Known rows, with every step that occurs
D -> X -> C -> V: [-0.11  0.00 -0.14  0.01  0.11  0.10 -0.03  0.20  0.14  0.23 -0.07 -0.03
  0.47 -0.18 -0.13 -0.19 -0.30 -0.16 -0.19 -0.06  0.20  0.22 -0.29 -0.13]
D -> V -> F: [-0.04  0.09  0.07  0.02  0.18  0.14 -0.14  0.17  0.23  0.09  0.11  0.04
  0.45 -0.16 -0.27  0.00  0.04  0.02 -0.11 -0.20  0.37  0.11 -0.08 -0.14]
D -> X -> V: [-0.34  0.10 -0.06  0.02  0.09  0.01 -0.06  0.34  0.09  0.15  0.06 -0.21
  0.42 -0.18 -0.19 -0.10 -0.13 -0.02 -0.22 -0.11  0.14  0.08 -0.15 -0.12]
F -> C -> D -> X -> V: [-0.42 -0.16  0.02 -0.11  0.07  0.13  0.04  0.26  0.08  0.07  0.13 -0.13
  0.37 -0.12 -0.22 -0.10 -0.34  0.02 -0.11  0.10  0.12  0.00 -0.34 -0.05]
F -> V -> C -> D -> X: [-0.30 -0.18  0.15 -0.08 -0.03  0.20  0.10  0.25  0.22 -0.05  0.09 -0.05
  0.39 -0.19 -0.14 -0.19 -0.29 -0.18 -0.04  0.07  0.07  0.17 -0.22  0.07]
X -> V -> F -> C: [-0.21  0.01  0.06 -0.05  0.22  0.23 -0.08  0.14  0.14  0.06  0.13  0.05
  0.38 -0.08 -0.33  0.09 -0.24 -0.01 -0.15 -0.01  0.26  0.03 -0.21 -0.09]
X -> V: [-0.21  0.17 -0.07  0.00  0.17  0.11 -0.09  0.29  0.01  0.15  0.11 -0.06
  0.31 -0.27 -0.30  0.06 -0.08 -0.07 -0.22 -0.08  0.16  0.09 -0.05 -0.14]
X -> V -> C -> Y: [-0.08  0.12  0.01  0.05 -0.01  0.18 -0.02  0.30 -0.06 -0.11 -0.05  0.02
  0.29 -0.40 -0.39 -0.04 -0.26 -0.24 -0.06 -0.06  0.06  0.15 -0.07 -0.10]
V -> C -> F: [-0.04  0.06  0.13 -0.05  0.09  0.23 -0.09  0.25  0.02 -0.10  0.02  0.18
  0.38 -0.22 -0.40  0.15 -0.15 -0.16  0.00 -0.10 -0.05  0.18 -0.06 -0.10]
D -> X -> V -> F: [-0.27  0.14  0.06  0.05  0.11  0.05 -0.06  0.24  0.20  0.02  0.07 -0.14
  0.47 -0.10 -0.17  0.03 -0.21  0.02 -0.19 -0.12  0.32  0.10 -0.18 -0.14]
V -> C: [-0.10  0.06  0.07  0.05  0.07  0.13 -0.08  0.30  0.07  0.04  0.03  0.07
  0.30 -0.22 -0.34  0.07 -0.06 -0.18 -0.20 -0.16  0.05  0.22  0.02 -0.05]
V -> C -> Y: [-0.02  0.05  0.09  0.01 -0.03  0.11 -0.03  0.31  0.02 -0.02 -0.09  0.09
  0.30 -0.28 -0.37 -0.10 -0.20 -0.23 -0.05 -0.15  0.06  0.20 -0.02 -0.07]
V -> F: [-0.10  0.15  0.12  0.03  0.16  0.11 -0.09  0.21  0.19  0.14  0.12  0.09
  0.36 -0.04 -0.31  0.12 -0.10 -0.01 -0.16 -0.19  0.32  0.15 -0.02 -0.15]
X -> C -> D -> V: [-0.06 -0.08 -0.10 -0.16  0.19  0.28 -0.06  0.21  0.04  0.15  0.12  0.06
  0.32 -0.24 -0.23 -0.14 -0.12 -0.05 -0.12  0.03  0.29  0.11 -0.23 -0.12]
C -> D -> V -> X: [-0.18  0.01  0.04 -0.08  0.10  0.05 -0.01  0.25  0.18 -0.01  0.16  0.01
  0.29 -0.10 -0.21  0.02  0.02  0.04 -0.11 -0.12  0.20  0.17 -0.10 -0.16]
C -> F: [-0.09  0.07  0.09 -0.12  0.15  0.16 -0.13  0.24  0.06  0.09  0.10  0.15
  0.39 -0.13 -0.36  0.11 -0.09 -0.03 -0.02 -0.09  0.05  0.10 -0.06 -0.18]
D -> X -> V -> F -> C -> Y: [-0.27 -0.05  0.09 -0.10  0.07  0.14 -0.02  0.19  0.19 -0.01 -0.05 -0.06
  0.49 -0.07 -0.28 -0.20 -0.43 -0.01 -0.02  0.00  0.27  0.01 -0.35 -0.06]
C -> D -> V: [-0.15 -0.03  0.01 -0.07  0.13  0.12 -0.05  0.25  0.06  0.09  0.18  0.03
  0.33 -0.27 -0.27 -0.06  0.00  0.00 -0.04 -0.05  0.23  0.08 -0.08 -0.14]
X -> V -> C: [-0.16  0.14  0.00  0.08  0.09  0.19 -0.04  0.30 -0.03 -0.04  0.05 -0.02
  0.32 -0.36 -0.31  0.13 -0.10 -0.19 -0.20 -0.07  0.05  0.16 -0.05 -0.08]
D -> C -> F -> X -> V: [-0.10 -0.13 -0.02 -0.18  0.19  0.20 -0.09  0.38  0.08 -0.01  0.10 -0.03
  0.47 -0.14 -0.25 -0.12 -0.19  0.11 -0.07 -0.04  0.00 -0.05 -0.22 -0.11]
F -> X -> V -> C -> D: [-0.21 -0.08  0.07  0.01  0.09  0.14  0.08  0.34  0.00 -0.17  0.14 -0.04
  0.35 -0.29 -0.26  0.02 -0.28 -0.16 -0.10  0.05  0.05  0.14 -0.16 -0.07]
X -> C: [-0.06  0.03 -0.11 -0.11  0.22  0.21 -0.11  0.27  0.07  0.30  0.04  0.06
  0.29 -0.06 -0.26 -0.07 -0.15 -0.10 -0.27 -0.10  0.21  0.16 -0.16 -0.12]

Rows
[-0.12 -0.01  0.11  0.02  0.21  0.04 -0.03  0.28  0.31  0.11  0.08  0.05
  0.46  0.07 -0.23  0.01 -0.15  0.00 -0.13 -0.17  0.28  0.14 -0.08 -0.12]  V -> F -> X
[-0.10 -0.07  0.07 -0.14  0.20  0.09 -0.06  0.34  0.16  0.07  0.09  0.12
  0.50 -0.01 -0.29 -0.04 -0.17 -0.03  0.01 -0.07  0.01  0.08 -0.15 -0.16]  C -> F -> X
[ 0.03 -0.11  0.06  0.07  0.16  0.10 -0.04  0.20  0.29  0.06  0.04  0.07
  0.51 -0.14 -0.18 -0.09 -0.20  0.04 -0.08 -0.14  0.24  0.09 -0.12 -0.07]  D -> C -> V -> F -> X
[-0.06 -0.07 -0.01 -0.31  0.28  0.42 -0.09  0.17  0.14  0.13  0.07  0.18
  0.43 -0.08 -0.25 -0.14 -0.32 -0.14 -0.01  0.14  0.12  0.08 -0.32 -0.08]  X -> C -> F -> V
[-0.08 -0.16  0.07 -0.28  0.16  0.33 -0.11  0.24  0.19  0.09  0.10  0.13
  0.41 -0.13 -0.28 -0.19 -0.14  0.04  0.00  0.02  0.04 -0.04 -0.20  0.01]  D -> C -> F -> V
[-0.20 -0.23  0.03 -0.17  0.13  0.20 -0.03  0.21  0.12  0.12  0.18  0.07
  0.35 -0.17 -0.31 -0.14 -0.08  0.02 -0.04  0.03  0.14  0.01 -0.21 -0.03]  F -> C -> D -> V
[-0.22  0.05  0.01  0.04 -0.08  0.06  0.01  0.35  0.04 -0.11 -0.12 -0.15
  0.42 -0.32 -0.28 -0.21 -0.33 -0.19 -0.07 -0.08  0.06  0.15 -0.18 -0.07]  D -> X -> V -> C -> Y
[-0.16  0.11 -0.07 -0.11  0.20  0.12 -0.06  0.26  0.17  0.18  0.02  0.04
  0.26  0.11 -0.20  0.00 -0.15 -0.07 -0.33 -0.15  0.17  0.24 -0.18 -0.14]  V -> X -> C
[-0.23 -0.04  0.13 -0.10  0.19  0.28  0.01  0.12  0.05 -0.03  0.20  0.08
  0.30 -0.14 -0.32  0.14 -0.36  0.04 -0.07  0.13  0.29  0.01 -0.24 -0.10]  X -> V -> F -> C -> D
[-0.13  0.20  0.05  0.04  0.20  0.15 -0.08  0.19  0.10  0.04  0.13  0.01
  0.36 -0.19 -0.28  0.17 -0.15 -0.02 -0.17 -0.07  0.32  0.08 -0.07 -0.17]  X -> V -> F
[-0.08 -0.07  0.15 -0.13  0.10  0.17 -0.05  0.16  0.19  0.08 -0.01  0.18
  0.37 -0.02 -0.39 -0.10 -0.32 -0.02  0.01 -0.08  0.27  0.07 -0.17 -0.05]  V -> F -> C -> Y
[ 0.00  0.04 -0.03 -0.22  0.25  0.31 -0.13  0.21  0.00  0.12  0.04  0.16
  0.36 -0.08 -0.32  0.02 -0.25 -0.07 -0.10 -0.01  0.11  0.11 -0.23 -0.18]  X -> C -> F
[-0.01  0.01  0.11  0.11  0.19  0.02  0.01  0.17  0.29  0.06  0.06  0.11
  0.53 -0.13 -0.21  0.03 -0.22 -0.11  0.00 -0.10  0.27  0.18 -0.11 -0.16]  C -> V -> F -> X
[-0.04  0.06 -0.01  0.07  0.14  0.15 -0.04  0.07  0.25  0.12 -0.05  0.04
  0.52 -0.11 -0.14 -0.05 -0.37 -0.10 -0.13 -0.04  0.37  0.24 -0.30 -0.16]  D -> X -> C -> V -> F
[-0.07 -0.08  0.12 -0.08  0.01  0.25  0.03  0.28  0.13 -0.03 -0.04  0.14
  0.33 -0.30 -0.34 -0.25 -0.25 -0.28  0.04 -0.01  0.08  0.17 -0.12  0.04]  F -> V -> C -> Y
[-0.12 -0.02 -0.05 -0.14  0.16  0.23 -0.04  0.23 -0.01  0.19  0.13  0.11
  0.21 -0.11 -0.24 -0.03 -0.26 -0.06 -0.19  0.04  0.22  0.15 -0.18 -0.12]  X -> C -> D
[ 0.03  0.00  0.09 -0.07  0.09  0.25 -0.12  0.21  0.05 -0.15  0.04  0.13
  0.51 -0.34 -0.36  0.01 -0.01 -0.14  0.03 -0.09  0.00  0.14 -0.13 -0.11]  D -> V -> C -> F
[-0.38 -0.23  0.09 -0.15  0.02  0.08  0.02  0.28  0.17  0.17  0.10 -0.04
  0.37  0.02 -0.22 -0.16 -0.30  0.03 -0.13  0.00  0.08  0.05 -0.29 -0.03]  F -> C -> D -> X
[ 0.08 -0.12 -0.04 -0.16  0.22  0.19 -0.03  0.21  0.26  0.04 -0.05  0.06
  0.56 -0.07 -0.21 -0.37 -0.28 -0.06 -0.02 -0.08  0.41  0.11 -0.33 -0.12]  D -> V -> F -> X -> C -> Y
[-0.14 -0.06 -0.11 -0.15  0.06  0.10 -0.05  0.33  0.11  0.23 -0.13 -0.05
  0.39 -0.05 -0.21 -0.39 -0.33 -0.10 -0.15 -0.09  0.20  0.15 -0.28 -0.10]  D -> X -> C -> Y
[-0.16  0.03 -0.02 -0.15  0.18  0.16  0.01  0.23  0.10  0.09  0.10  0.09
  0.17  0.06 -0.19  0.07 -0.25 -0.02 -0.25 -0.02  0.19  0.24 -0.20 -0.16]  V -> X -> C -> D
[-0.18 -0.01  0.04  0.02  0.15  0.04  0.00  0.14  0.23  0.10  0.03  0.11
  0.35 -0.05 -0.26  0.05 -0.17 -0.12 -0.13 -0.08  0.05  0.21 -0.20 -0.10]  F -> C -> V -> X
[-0.12  0.18  0.05  0.12  0.13 -0.03 -0.01  0.18  0.21  0.09  0.04  0.08
  0.33 -0.14 -0.23  0.12 -0.08 -0.13 -0.11 -0.16  0.12  0.28 -0.05 -0.19]  C -> V -> X
[-0.16 -0.02  0.08 -0.03  0.07  0.25 -0.01  0.26  0.19  0.04  0.06  0.07
  0.35 -0.24 -0.26 -0.09 -0.13 -0.23 -0.13 -0.05  0.05  0.18 -0.08  0.06]  F -> V -> C
[ 0.09  0.14 -0.01  0.04  0.22  0.25 -0.06  0.03  0.14  0.12  0.02  0.17
  0.40 -0.20 -0.24  0.08 -0.30 -0.15 -0.11 -0.02  0.37  0.23 -0.21 -0.19]  X -> C -> V -> F
[-0.07 -0.06  0.06 -0.01  0.23  0.07 -0.04  0.25  0.34  0.06  0.09  0.01
  0.57 -0.05 -0.20 -0.13  0.00  0.02 -0.09 -0.20  0.33  0.09 -0.13 -0.10]  D -> V -> F -> X
